Each row comes from the steps of one path. Every step used is in the known rows, and no mark comes twice. Write the path behind each row, first mark first.
Known rows
M-P: [ 1.312 -3.560  1.002 -0.357  2.965 -0.737 -0.025 -0.565 -1.423 -1.770
 -3.763 -2.113  2.721  2.849 -0.044 -0.520 -0.991  0.202 -0.668 -2.377
  0.502 -2.159 -0.525 -5.435  3.663  2.407 -0.926 -2.192 -1.686 -0.767
  2.268 -1.798]
T-P-K-D-C: [ 1.878 -1.834  0.937 -1.065 -0.850 -0.712 -1.487 -1.618  0.099 -2.986
 -3.190 -1.269  0.079  0.502 -3.080  0.254 -0.763 -1.045 -2.292  0.206
 -0.844 -1.265 -0.703 -2.682  3.030  2.062  0.304 -0.746 -1.290 -0.220
  5.045 -1.981]
X-P-K: [-0.742 -2.293 -0.501  1.133 -0.385 -0.138 -0.620 -1.481 -2.861 -1.825
  0.001 -0.806  2.225  2.061 -0.722  0.301 -0.547 -2.222 -1.533 -2.101
 -1.656 -2.479 -0.374 -4.652  3.224  1.615 -1.229 -2.221 -0.911  0.922
  2.765 -1.498]
D-C: [ 0.742 -1.066  1.201 -0.109  0.906 -0.804 -0.421 -2.591  0.071 -2.053
 -2.457 -0.117  1.247  2.483 -0.779  1.068 -0.936 -1.407 -3.185 -0.892
  1.177 -1.378 -0.938 -4.710  1.959  3.879 -2.119  0.459 -2.508  0.878
  3.397 -0.705]
T-P-K-D-M: [ 1.209 -1.180  0.876 -1.089 -0.563  0.112 -0.791 -0.644  0.001 -2.736
 -2.627 -1.541  0.260  0.085 -2.675  0.376 -1.180 -0.961 -1.294  0.303
 -1.351 -1.537  0.037 -1.685  3.682  0.928  0.837 -1.808 -0.966  0.175
  4.146 -1.889]
D-X-P-M: [-1.168 -2.064  0.337  1.513 -0.310 -1.399 -0.812  0.001 -2.445 -1.053
  0.486  1.100  1.353  0.782 -0.018 -0.916 -1.427 -1.154 -0.732 -2.194
  1.317  0.380 -1.304 -5.548  3.758  1.370 -2.012 -2.578 -2.218  1.590
 -0.553 -0.337]
C-D-M-P-K: [-0.022 -0.982 -0.496 -2.484  2.712  2.905  1.513 -0.328 -1.047 -2.231
 -1.915 -2.030 -0.673  0.933  0.804  0.428 -1.045  1.310  1.235 -0.714
 -0.672 -2.650 -0.153 -4.088  4.278  3.167  1.369 -3.497 -0.730  0.722
  2.974  0.178]
C-D-T: [ 0.238 -1.249 -0.339 -1.391  2.937  1.787  2.592 -0.999 -1.985 -1.888
 -0.242  0.299  1.024  1.299 -0.315 -1.038 -3.758  0.749 -0.225 -1.554
 -1.381 -2.719 -1.218 -3.653  2.555  3.748  0.039 -3.349 -0.924  3.247
  1.937 -0.130]
X-P-M: [-0.725 -1.045 -1.523  0.923  0.766 -0.470 -0.522 -0.745 -3.251 -0.252
  0.391  1.891  2.963  1.322 -0.107 -0.246 -0.925 -0.050 -1.707 -2.735
  0.317 -0.080 -1.541 -5.163  3.158  1.574 -2.205 -2.709 -0.776  0.784
  0.900 -1.673]
M-P-K: [ 1.393 -4.055  0.485 -0.993  2.003  0.086 -0.413 -0.760 -1.954 -3.104
 -3.423 -3.341  0.886  3.147  0.949  0.062  0.144 -0.886 -0.703 -2.087
 -0.573 -3.826  0.103 -5.262  4.451  2.735  0.552 -2.020 -1.911 -0.908
  3.183 -1.705]
T-P-C-D: [ 2.285 -1.850 -0.497 -0.732  1.625 -1.068  1.198 -0.111 -0.264 -0.322
 -1.485 -1.155  0.376  0.072 -2.199 -0.567 -2.260  1.052 -3.817 -0.196
  0.179 -1.799 -1.754 -3.449  3.473  1.549  0.567 -1.038 -2.009 -0.622
  4.138 -1.828]
X-P-K-D-M: [-1.171 -1.044 -0.652  0.260 -1.328 -0.148 -1.396 -1.075 -1.304 -2.238
 -0.658  0.196  0.945  1.419 -1.627 -0.228 -0.452 -1.799 -0.046 -1.304
 -0.843 -1.334  0.360 -2.832  2.602  0.576 -1.143 -2.971 -0.084  0.892
  2.508 -0.470]
T-P-C-D-X: [ 2.144 -2.007  0.301 -0.430  1.208 -1.560  1.203  0.379  0.077 -0.407
 -1.138 -1.304 -0.457 -0.198 -1.987 -0.994 -2.626  0.960 -2.880 -0.069
  0.977 -1.069 -1.792 -3.804  4.051  1.418  0.521 -1.192 -2.893 -0.137
  2.967 -1.257]
P-M: [ 0.458 -0.798 -1.303 -0.285  1.564  0.402  0.413 -1.135 -2.476 -1.129
 -1.158  0.993  1.419  1.325  1.072  0.236 -1.193  0.997 -3.059 -2.190
  0.455 -1.776 -1.610 -4.261  2.831  3.017 -0.864 -0.747 -0.959  1.477
  1.584 -1.548]
C-D: [ 0.133 -0.916 -0.857 -0.955  1.944  1.250  2.829 -1.577 -1.679 -1.144
 -1.461 -0.131  1.066  1.152 -0.102 -0.670 -2.136  1.185 -0.456 -0.756
 -0.783 -2.632 -1.796 -3.939  2.803  3.981 -0.400 -1.544 -0.444  1.695
  2.881  0.333]
K-D-M-P: [ 0.063 -0.281  0.364 -1.189  1.206 -0.269 -0.883 -1.289  0.637 -2.001
 -4.119  0.149  0.159  1.619 -1.379 -0.953 -1.255  0.883  1.103 -0.859
  0.966 -0.684  0.510 -2.251  2.448  1.110 -0.953 -2.549 -0.432 -0.061
  1.777  0.141]
T-P: [ 1.585 -2.487  1.046  0.842  1.561 -1.034  0.198 -0.576 -0.940 -1.270
 -2.760 -1.269  3.097  0.721 -1.976 -0.204 -2.551 -0.635 -2.520 -0.781
 -0.898 -1.011 -1.223 -3.407  3.744  1.851 -0.940 -1.415 -1.842 -0.357
  3.312 -2.731]

Write each row's path
[ 0.765 -1.853  0.472 -1.413  3.010  1.248  1.967 -0.143 -1.731 -1.711
 -0.786 -0.159  1.371  0.427 -1.571 -1.168 -4.094  0.896 -0.453 -1.205
 -1.505 -1.624 -1.248 -3.602  3.528  3.228  0.486 -4.203 -1.177  2.042
  2.513 -1.013] => C-D-T-P
[-0.733 -2.054 -0.493  0.462 -0.988 -0.318 -1.288 -1.404 -2.377 -2.531
 -0.112  0.520  1.457  2.254 -2.028 -0.919 -1.218 -2.149 -0.488 -2.269
 -1.720 -1.570  0.066 -3.066  2.366  1.048 -1.085 -3.422 -0.274  1.884
  2.371 -1.053] => X-P-K-D-T
[ 0.892 -0.284 -0.056 -1.301  0.922 -0.586 -1.227 -0.554  1.360 -1.778
 -3.575 -0.121 -1.034  1.766 -1.354 -1.254 -1.045  1.283 -0.464 -0.564
  1.983 -0.785  0.559 -1.921  2.229  0.721 -0.634 -2.026 -1.474 -0.120
  1.986 -0.133] => K-D-M-P-C
[-0.345 -2.465  0.771  1.788 -0.602 -2.584 -0.425  0.245 -1.108 -0.570
  0.406 -0.189  0.628  1.639 -1.193 -1.346 -2.037 -1.629 -1.871 -1.604
  1.631 -0.521 -0.659 -5.184  3.036  0.164 -2.252 -1.614 -3.303  1.205
  0.367 -0.107] => D-X-P-C
[ 1.089 -3.369 -0.022 -1.534  0.846 -0.491 -0.790 -1.494 -1.368 -3.070
 -3.848 -2.087  0.393  3.156 -0.459 -0.856  0.613 -0.550  0.211 -1.585
 -0.293 -2.864  0.075 -4.132  3.336  2.442  0.200 -2.392 -0.917 -0.537
  3.260 -1.231] => M-P-K-D
[ 0.889 -1.247  0.238 -1.123  2.998  0.350 -0.477  0.924  0.705 -1.358
 -2.568 -2.013 -0.024  1.837  0.291  0.469 -1.461  0.798 -1.499 -1.463
  1.857 -1.831  1.257 -3.611  4.228  0.899 -0.194 -1.462 -2.736 -0.935
  1.919 -1.013] => D-M-P-C
[ 1.181 -1.079  0.205 -1.411  0.614 -0.589 -0.579 -0.766 -1.115 -1.976
 -1.904  1.851  1.005  0.625 -2.833 -1.792 -2.872  0.541 -0.697 -1.623
 -0.298 -0.217 -0.839 -1.910  2.083  1.337 -0.628 -3.088 -0.880  1.754
  1.350 -1.364] => K-D-T-P-M
[ 0.479 -1.319 -0.689 -1.278 -1.620  0.183 -0.156 -2.796 -1.096 -3.086
 -2.119 -0.682 -0.421  2.324 -1.014 -0.625 -0.298 -1.305 -0.939 -0.481
 -1.435 -4.183 -0.231 -2.267  1.730  2.460  0.007 -0.096 -0.414  1.776
  3.951 -0.569] => P-K-D
[-1.217 -3.038  1.262  1.477 -1.425 -1.469 -0.570 -0.325 -1.779 -2.039
  0.321 -0.897  1.269  1.774 -0.441 -0.781 -1.293 -3.058 -0.447 -1.638
 -0.268 -1.307 -0.421 -5.064  3.954  1.191 -1.089 -2.028 -2.372  1.821
  1.004 -0.473] => D-X-P-K
[ 1.034 -3.531  0.542 -1.964  1.616 -0.086 -1.168 -0.783 -1.291 -3.577
 -3.009 -1.884  0.035  3.389 -0.563 -1.230 -0.200 -0.810  0.457 -2.431
 -0.644 -2.959  0.416 -3.980  3.380  2.192  0.271 -3.206 -1.286  0.327
  2.497 -1.410] => M-P-K-D-T
[ 1.980 -0.873 -0.175 -1.234  1.960  0.030  1.109  0.529  0.479 -0.344
 -1.559 -1.488 -0.356 -0.550 -2.078  0.121 -2.507  1.303 -2.990  0.007
  0.486 -1.229 -1.063 -2.626  3.957  1.220  0.880 -1.588 -2.162 -0.693
  3.457 -1.771] => T-P-C-D-M
[-0.998 -1.502 -1.028  0.598 -1.539 -0.817 -1.072 -1.884 -2.112 -2.259
 -0.789  0.188  1.284  2.155 -1.982 -0.939 -0.297 -1.950 -0.719 -1.775
 -1.630 -1.638 -0.338 -3.172  2.505  0.854 -1.633 -2.335 -0.114  0.861
  3.114 -0.748] => X-P-K-D
[ 1.543 -1.300  0.747 -1.096  0.315 -1.444 -0.610 -1.046 -0.051 -1.577
 -1.709  0.931  0.029  1.434 -3.797 -2.131 -3.125  0.085 -2.188 -1.106
  0.176 -1.052 -0.320 -1.180  1.593  0.531 -0.819 -2.220 -1.558  1.393
  2.125 -1.371] => K-D-T-P-C
[-0.633 -1.049  0.219  0.856 -1.647 -3.139 -0.899 -1.524 -0.260 -1.028
 -0.947  1.477 -0.500  1.662 -2.463 -2.767 -1.468 -0.552 -0.770 -0.689
  1.618  0.214 -0.892 -3.058  1.498  0.081 -2.119 -1.441 -1.503  1.224
  0.986  0.679] => K-D-X-P-C
[ 1.673 -2.840  1.018 -0.048  0.332 -0.284 -0.173 -0.536 -1.406 -2.524
 -2.289 -2.616  1.586  0.742 -1.694  0.765 -1.578 -1.623 -2.684 -0.253
 -1.706 -2.816 -0.720 -3.531  4.180  2.090  0.701 -1.128 -1.797 -0.368
  4.383 -2.803] => T-P-K
[ 2.062 -2.463  1.210 -0.238  2.328 -0.967  0.097  0.407 -0.754 -1.655
 -0.811 -0.625  1.653  1.709 -2.459 -0.677 -4.188 -1.014 -3.488 -1.990
  0.008 -1.657 -0.225 -3.204  3.353  1.229 -0.122 -2.221 -3.177  1.204
  2.040 -2.752] => D-T-P-C
[ 1.834 -2.800 -0.573 -1.549  3.194 -0.508  1.207 -0.313 -0.521 -0.590
 -2.600 -1.885 -0.251  2.389 -0.010 -0.904 -0.624  1.827 -1.487 -1.600
  1.853 -2.816 -1.177 -5.228  3.588  2.411  0.098 -2.092 -2.323 -1.012
  2.655 -0.918] => M-P-C-D
[-0.110 -0.271 -0.381 -1.340 -1.265  1.172 -0.358 -1.827 -0.171 -3.282
 -2.056 -0.881 -1.120  1.581 -0.740  0.213 -0.498 -1.122 -0.565  0.008
 -1.319 -3.342  0.562 -1.468  2.294  2.256  0.320 -0.663 -0.641  1.578
  3.573 -0.293] => P-K-D-M
[ 0.715 -1.065 -0.614 -0.690  0.725 -0.746  2.049 -0.582 -0.283 -0.205
 -0.015 -0.524 -1.827  1.548 -0.185 -1.167 -2.055  1.235 -2.663 -0.470
  1.869 -2.798 -1.646 -4.175  2.596  2.418 -0.217 -0.220 -2.593  1.498
  2.496  0.577] => P-C-D-X
[ 0.816  0.245 -1.634 -1.457  1.737  0.931  1.847 -0.359  0.440 -0.276
 -0.397 -0.518 -1.566  0.810  0.006  0.026 -2.080  1.986 -2.875 -0.221
  1.426 -2.891 -0.521 -2.954  2.529  2.048  0.465 -0.694 -1.961  1.113
  2.956  0.148] => P-C-D-M
[-1.200 -1.338  0.695  0.981 -1.618 -2.435 -0.838 -1.490 -0.548 -1.661
 -1.609  1.487  0.671  1.433 -2.586 -2.504 -1.748 -0.969  0.644 -0.852
  0.465  0.470 -0.877 -3.082  1.626  0.614 -2.268 -2.381 -0.979  1.733
  0.631  0.835] => K-D-X-P
[ 1.295 -2.903  0.746 -2.034  0.818 -0.800 -1.715 -1.623 -0.509 -3.159
 -4.148 -1.913 -0.696  3.203 -0.967 -0.189  1.214 -0.514 -0.016 -1.397
  0.510 -2.352 -0.106 -4.451  3.128  2.820  0.182 -1.818 -1.524 -0.940
  3.726 -1.310] => M-P-K-D-C
[ 1.453 -2.944  1.782 -0.698  1.597  0.579 -0.364  0.180 -1.471 -3.206
 -0.912 -1.556  1.965  1.327 -1.495  0.230 -3.269 -1.915 -2.250 -2.053
 -2.136 -2.373  0.088 -3.129  3.929  2.052  0.462 -2.811 -1.979  1.693
  2.556 -2.707] => D-T-P-K
[-0.331 -1.295  1.227  0.464 -1.342 -1.922 -0.078 -2.000  0.027 -1.962
 -2.405  1.023  0.078  1.606 -1.776 -2.619 -2.175 -0.613  0.135 -0.543
  0.657 -0.979 -0.924 -2.921  1.301  1.537 -1.781 -0.806 -1.309  1.947
  1.306  0.674] => K-D-X
[ 1.487 -3.089  0.109 -1.540  2.751 -1.155  0.880  0.183 -0.649 -0.587
 -2.181 -2.118 -1.113  2.246  0.046 -1.613 -0.636  1.629 -1.041 -1.617
  2.107 -2.075 -1.149 -5.661  3.903  2.161  0.504 -2.234 -2.847 -0.767
  2.005  0.015] => M-P-C-D-X
